Known rows, with every step that occurs
suno, damub: [-24   9  -4  10 -15  -3   4  12  -4   6 -14  13  17 -14   7  -1 -20   9
   4  13  -1  -2   5   3 -20  -4  24  -9 -41   6  -6  -6 -21  30  -7  12
  11]
disil, nivi, lumu: [-15   3 -33 -22  16   2  21 -17   3 -21 -15   7  -1 -23   4  24 -20  17
  -8 -15  -9  -2  -8  -2 -24 -21  21   7   7   5  30   5 -12 -15   1 -18
   7]
damub, levikid: [  4   8  -7 -11  13 -11 -12 -17   1   0 -15  -5   2 -14   3   7 -13   8
  10  18 -15  -4  21  14   8 -17  -2  18 -27  20   8   2  -2   1  24  -2
   5]
lunob, borat, levikid, kagom, nipi: [ 17 -15 -24   6   3  32  -1  -4 -15   3  22   9   6 -18 -11 -23   5 -31
  13  -4 -16 -21  -9  -5   5 -14   9   2   2  -7   6  20 -11 -22   1  11
 -12]
lunob, borat, levikid, disil: [-11 -18 -39   2 -24  16  11  -3  -2  -9 -11  29 -13 -29   4 -24  -9 -15
  10   1  -8 -26  -2   1  11 -21   2   4   6  -3 -23   5 -12  -8 -16  -1
 -10]
damub, suno: [-17  20 -10 -24  10  -1  -2 -12  14  15 -16  -8   1 -23  15  10 -11   2
  -2  30  -7   3  22  11 -12  -8  -9   2 -22 -11   7  16   2   2  21 -19
  -9]
nipi, kagom, levikid, disil, nivi: [ 11   7   2   7   1   3 -20  14  -3  -6  16 -12   2  24  -2   4   9  -5
  -6 -25  18  -1 -20  14  14   0 -36  -2  20  -1   6   6   1   1  -3  -2
   3]
nipi, kagom, levikid: [  0  10   7   8   2  -2 -33   6  -3   3  14 -27  15  18  -9  -2  11  -2
  25   6   4  13  12  -1   0  -3 -23  25 -21  15  13  10  -8   0  17  29
   5]
kagom, levikid, damub: [ 13   8  -4  18  -5 -14  -5   4   1   6  -1   3  13  18 -17  -3  14  -6
   8  18 -10   6   5 -10   1  -3  -1   0 -12   6  -5   7   2  -4  -1  17
   2]
lunob, borat, levikid: [-16 -10 -41 -11 -15  13   8 -14  -1  -2  -7  27  -2 -35   2 -21 -20  -9
  21  12 -17 -12  11   2  -7 -28   7  13 -15   2  -7   5 -29 -10   4   6
  -4]
damub, suno, dolo: [  0   9   4 -32  16  -8 -20 -10  15   5 -18   2  -8 -29  33  14 -26   1
  13  25 -15 -14  22   9 -10 -16  -6  -5 -43   2  -2  17  -4  21  14 -16
 -10]
damub, levikid, disil, rumu: [  4   2   3   7  21   2   2  -3   2 -11  -9   3  -9  14  12  -6   1  10
 -20 -15   9  -3  -2  10  23   7  -1 -12  16  -3 -10 -13  21   9  11 -15
   9]
ziluvo, lumu: [-18   5 -12 -13 -24  -4   8   7   3  -6  -4 -15 -10 -12  22  25 -25  17
  15   8  -8  11  25   8 -14  -8   7   8 -18  13 -13 -10 -14 -24  -5   7
 -20]
levikid, kagom: [ -8  -4   5   3 -10  18  12   5 -10   2  -6  -9   2 -12  -9   3   8 -16
  -1   8  -1   3   3 -10  -5  18   7 -12  -5   1  -5  -3  -8 -11  -8  -4
 -12]
nipi, kagom, levikid, disil: [  6   5   9  19  -7   0 -30  15   0  -6  12 -24   6  21  -7  -4  24  -9
  13  -5  16  -3  -2  -2  19   5 -32  15  -3   9  -3   7   6   4  -2  22
  -2]
nipi, kagom: [-17  16   7  -5  -6   5 -11  -1  -9  -5   0 -16  10  -2   0  -5   6  -2
  17   7   1   8  13   0  -7   5 -11   6 -12   0  10 -10 -24   4  12  19
 -13]
lunob, borat: [-18   8 -20  -3 -12   8  -4 -11 -10 -13 -21  11   1 -22   0  -5 -16   6
  12  14  -4   9  13   0 -12 -18  14  -1 -40  -8   4  16 -21  -8   2  15
  -9]
borat, lunob: [-31   6 -21   1   3   4  23   0   5  21  13   0  -1 -22  27 -12 -11   5
  -8  27 -11  -7  29   8 -11 -10   7  25   9   7   2 -22 -26   8   3  -7
  12]
kavo, fusu: [-23  -8   6 -14   1  -1  11 -22  24  27   1   7   6 -28 -17  -3   5  -8
  -1  10   2   1   8 -11   9 -10  10   7 -17   3  18  -3 -10   2 -15   8
  -8]
disil, levikid: [ -8  13   8  -5  16  -4   2 -11 -13 -13 -13   2  -6   7   1  -7 -35  17
  10  -2  -9   6  -2   4 -11  -3  16  -3  10   2   9  -8 -12   2   9  -2
  10]
fusu, kavo, kagom, levikid, disil, rumu: [  4 -25   8  26 -22  10   0  26   7   9  31 -16  18  23 -14   0  36   8
 -30 -25  10  28  11  11  32  36 -10 -12  14 -16 -20   2  34   9 -30 -12
   1]
kagom, kavo, fusu: [  3 -11  12   5   0 -12  12 -24  31  33  15   0   9 -17 -25   1   8 -12
  -3   5   6   8  -3  -6   6 -20   2  10 -13   8  36   2   2 -14 -18  22
  -4]
rumu, disil, nivi, lumu: [ -9   7 -15 -31  21  -5  14 -20  -3 -29 -13  21 -19  -1  19  19 -12  26
  -8 -22   6  -9 -17  -8 -31 -14  18   7  20 -17  20   5  10   6   4  -9
   6]
fusu, kavo: [-11  10 -15   4 -31   0   4   0 -10  -9   6  -8  12 -11   2   2   1  20
  -3  17 -17  19  32  14   4   8  -1  -4 -25  -2  -2   0   3  -5 -20   2
  -9]
borat, levikid, kagom, kavo, fusu: [ 21 -41   6   8  -3   7  36 -16  28  45  30  13   3 -29 -30 -13  21 -49
   1  -6  -2 -14 -16 -14  20  -9  -5   8  24  13  12 -10   4 -24 -23   2
  -8]
kagom, levikid: [ -8   6  -8  11  -1  -9 -22  -1   6  12   5 -15   8   5  -7   5  -6   7
  10  14  -2  10  15   3  -6 -12  -4  19 -26  17  10  19  -1  -3   5  14
  12]
rumu, disil, nivi, lumu, ziluvo: [-27   4   0 -17   8  -4  -5 -11  -5 -27 -19  -4 -41 -10  22  -3 -17  36
 -11 -17  12   3 -23 -23 -35   5  26   7  20  -6  21  -5   2  -7  10 -23
   5]
nivi, disil, rumu: [-41  -6  -7   1  12  -7  12   4   2 -20 -18 -17  12  13  -4  -2   8  24
  -9 -19  15  -1  14 -11 -14  15  26  -5  17 -11  -2  -5 -12   3  -2   2
  26]
nivi, lumu, ziluvo, dolo: [-40  -9 -33 -26 -17  12 -11  11   3 -27 -13 -26 -20 -30  13   9 -29  20
  13  12  -5   0  11 -22 -34  -6  28  29 -11  31   5  -5 -32 -41   7  -7
   3]
disil, rumu: [-30  13  -1   2   8   7  10  -2  -3   1   1  -1   5   8  11 -13  -7  16
 -14  -6   5  24   6  -1 -18  13  18 -17   5 -13   6 -13  -9   5   4   0
   4]
borat, levikid, disil, rumu: [-22 -12 -22   8   0  15  26   6   5   6  11  18 -10   1  14 -32   1  -3
 -15 -19   3 -11  -8   1   7   9   6 -13  50  -9 -20 -22   0   8 -14 -18
   5]

Rows
[  7 -27   2  20 -37   2  -9  22   5   8  22 -22  20   1 -23  13  33  -2
 -11  -2   0  12  21  15  38  20 -17   8 -10   2 -17  13  28   1 -35  -5
  -7]  fusu, kavo, kagom, levikid, disil
[-11 -20   9   0  -5   0 -19  10  15  30  11 -24  20  -7 -25  13  12  -6
   7   5  -2  16  18   0   3  -1   3  26 -23   8   8  16  -8   2   3   6
   6]  kavo, kagom, levikid
[ -9  -1 -33  -8  12   6  23  -5   7 -30 -17   9 -10 -18   6  23  -8  14
 -17 -23   2 -19 -24  -2  -4 -14  12  -2  26  -2  11   4   2 -14 -19 -27
   3]  levikid, disil, nivi, lumu
[ 45 -13  14  20   9  -4   2  -7   0   7   2 -14   0  -2 -14  18   8 -19
   0   4  -4   2  -4   9  13  -5 -12   4  -9  20  11   7  17 -26  13   4
   2]  damub, levikid, kagom, kavo
[  1   8  14  27   8   9 -18  19  -2  -9  18 -19   5  44   3 -16  23   0
  -5 -26  26  12 -11  -4  13  21 -24  -4  23  -7  -3  -5  15  11   3  14
   9]  nipi, kagom, levikid, disil, rumu
[-13   5 -15  -6  -3   5  14   5  -1 -10  -6   9  -9  -6   6   7  -9   5
 -24 -16   8  -2 -15  16  -1   0  -3 -23  23 -13   1  -3  -8  -2 -21 -29
  -4]  levikid, disil, nivi
[-28   0 -17 -51  -7   3  -8   7  -6 -36  -5   0 -39  -6  35  12 -35  34
  -3 -21  13   0 -18 -12 -47  -3  21  15  25   0   5  -6 -19 -21   9 -20
   9]  rumu, disil, nivi, lumu, ziluvo, dolo
[  5 -11   6   1 -14  14 -14   7  -3  15  40 -33  35  -6 -22   4  27   3
 -12   1 -20  15  29  16  14  13   8   6 -17 -18  20  14   4  -2 -17   6
 -17]  fusu, kavo, kagom, nipi
[  2  22  -3 -17   2  -9  12  -9   9  10 -21  11   4  -8   5   3  10  -8
  -7  36 -13  -2  10  -4  -4   2  -8 -19  -7 -23 -11   4   6   2  18 -15
 -20]  levikid, damub, suno
[  9   0   2  14  -1 -13  -7  12  -1  -6 -23  18   4  -7  14   6 -11   3
  -2   6   2 -23  -1  15  15  -6   3  -4 -31  17 -23  -5  10  31  -2  -5
  14]  suno, damub, levikid, disil
[-46  -1 -12 -24 -32  10 -22  23  -6  -5  -1 -26 -17 -19  16  -7 -29  14
   7  18   0  15  18  -4 -27   7  11  10 -13  20  -5 -12 -44 -28   3  -7
  -3]  lumu, ziluvo, dolo
[  9  11  16  13  -8  -6  -9  -2  -4   1  14 -27  13  10  -8  -1  12  -6
  16   4   6  13   0   5 -10  -8 -17   8  -6   2  27  -5 -13 -11   9  33
  -8]  nipi, kagom, kavo
[ 11  15  14   2  12 -10  18  -7 -19 -17 -17  20  -2  22  -9 -12 -12   7
   4   2 -15   0 -13  -9  -5   7  17 -24  22 -10  -8 -17 -10   4   4  -1
   0]  disil, levikid, damub
[ 21 -22  27  16  -3   4  24 -15  22  32  16  -3   5 -16 -34   5  25 -34
  -8  -4  11   6 -18 -17  13   1   0  -5   1   4  22   2  10 -23 -25  14
 -13]  levikid, kagom, kavo, fusu
[ -5  -7 -21  -3 -12  -4  25  -4   1  11   1  28   4 -11  -6 -23   6 -16
  10  18 -25 -18   6  -9   1  -3   6  -4  20   2 -19 -21 -21  -2  -5  -4
  -8]  borat, levikid, damub
[ 46 -27  31  23   7 -11  15  -8  20  34   6  19  13 -16 -22  15   9 -34
  -2  -3   7 -14 -22  -2  26 -11   0  -1 -30  24   8  -4  22  10  -5  12
  10]  suno, damub, levikid, kagom, kavo, fusu
[ 21  -8  12  12   2   1   3  10 -11   3 -19  13   8 -13   4  12  -8 -13
   4   6  -2 -14  -3   3   9   4   9  -9 -36  23 -21  -7   3  23  12  -5
   9]  suno, damub, levikid, kagom
[ -2  18  23 -14  21 -15  -5 -17 -23 -18 -13  17 -24  32  15 -11 -24  28
   8 -12   7  -2 -14  -3 -18   8  14  -5  25 -18  -2  -7   8  22  14   9
  11]  rumu, disil, levikid
[ 48  13  24 -10  17 -20 -36   5   8   2  -3   1   5  16  17   4  13 -20
  27  21  -9 -14   7  -6  13  -3 -38  -3 -34   3 -12  15   6  24  26  11
 -11]  nipi, kagom, levikid, damub, suno, dolo
[  3   3 -13   8   2  -5  -6  11   5   0   7   1  -6  13  -2  11  -7   5
 -18 -18  10   0 -17  17   8  -9 -16  -7  16   3   5  16   9  -5 -19 -16
  13]  kagom, levikid, disil, nivi
[  4   1   6  20  12  -3   5  13   0  -8 -14  24   2  12  22  -7 -10  12
 -21 -16  12  -9 -11  14  12   9  12 -24  -4   2 -25 -17  18  39   3 -11
  21]  suno, damub, levikid, disil, rumu
[ 28  22  11  -4  11 -14 -20   1   8  13   1  -9  12  23  -3   1  28 -20
  13  27  -2   3   6  -4   7   1 -42   5 -12  -9  -5  13  10   7  34  10
 -12]  nipi, kagom, levikid, damub, suno
[ 33  14  40   1  38   8 -12  -8 -33 -14  18  -2 -13  46   3 -12   3   5
   1 -31  10 -10 -34 -10  -4  20  14 -13  42 -29   8   8  28   8  10  13
   1]  rumu, disil, levikid, kagom, nipi
[ -3   0  -7  23  -7  -5 -17  12   6   3   2 -14   1  11  -5   3   7   1
  -1   4   9  -6   4   2  14  -3 -12   9  -5  12  -6  18  17  -3 -17   6
   8]  kagom, levikid, disil
[ 17 -11  14 -12   4 -10  -6   5  26  40  -2  -7  18   0 -20  16  30 -23
  -5  27  -7   7  14  -5  11   5 -14   7 -13 -14 -12  20  12   8  23 -13
 -10]  kavo, kagom, levikid, damub, suno
[ 13   2 -11 -14  16  -5   2  -5   1  -9 -12  11 -12  -5  10  15 -15   6
 -20 -10  -1 -14 -10  29  21 -14 -15  -7  15   5   0  -1   6   0   2 -35
   7]  damub, levikid, disil, nivi
[ -6 -21 -15  -1 -10  20  23   1  -5  15   6   5  -3 -24  -4 -12   3 -29
   8   3 -11 -16   1  -7   1   6   2   1  20  11 -17 -12 -15 -12  -5 -15
  -7]  borat, levikid, kagom
[ 15   6  38  -6  17   3   6  -5 -31 -19  -9  14 -26  32   8  -8  -9   5
   3 -22  15  -3 -27 -14  -9  28  11 -17  37 -20 -16  -9  18  17   8   4
  -1]  rumu, disil, levikid, kagom
[ 39   1  44  16  15 -10  11  -7 -25 -12   6   8 -25  41   1  -2  -4   2
   0 -26  17   4 -39  -8 -13  17   5 -15  44 -18   2  -2  31  -4   3  17
   5]  rumu, disil, levikid, kagom, kavo
[ 12 -25  -3   7 -29   6  -1  23   9   7  27  -9  14   3 -17  20  20   3
 -29 -24   0  16   3  29  32  15 -21  -7  13  -9 -10  10  22   0 -36 -27
  -2]  fusu, kavo, kagom, levikid, disil, nivi
[ 19  21  33  -8  16 -23  10 -12 -27 -24 -15  33 -19  43   7 -20  -4  16
   6  -7   2  -5 -24 -15  -9  16  16 -23  38 -29 -20 -19  13  25   7  12
  -1]  rumu, disil, levikid, damub
[ 20  14  17  16  -5 -11 -17   9  -9  -2  10 -10  18  31 -16  -8  29 -13
  20  11  -2   7   0 -11   8   5 -23   4 -10   3  -4  -2  -5   3  11  31
  -7]  nipi, kagom, levikid, damub
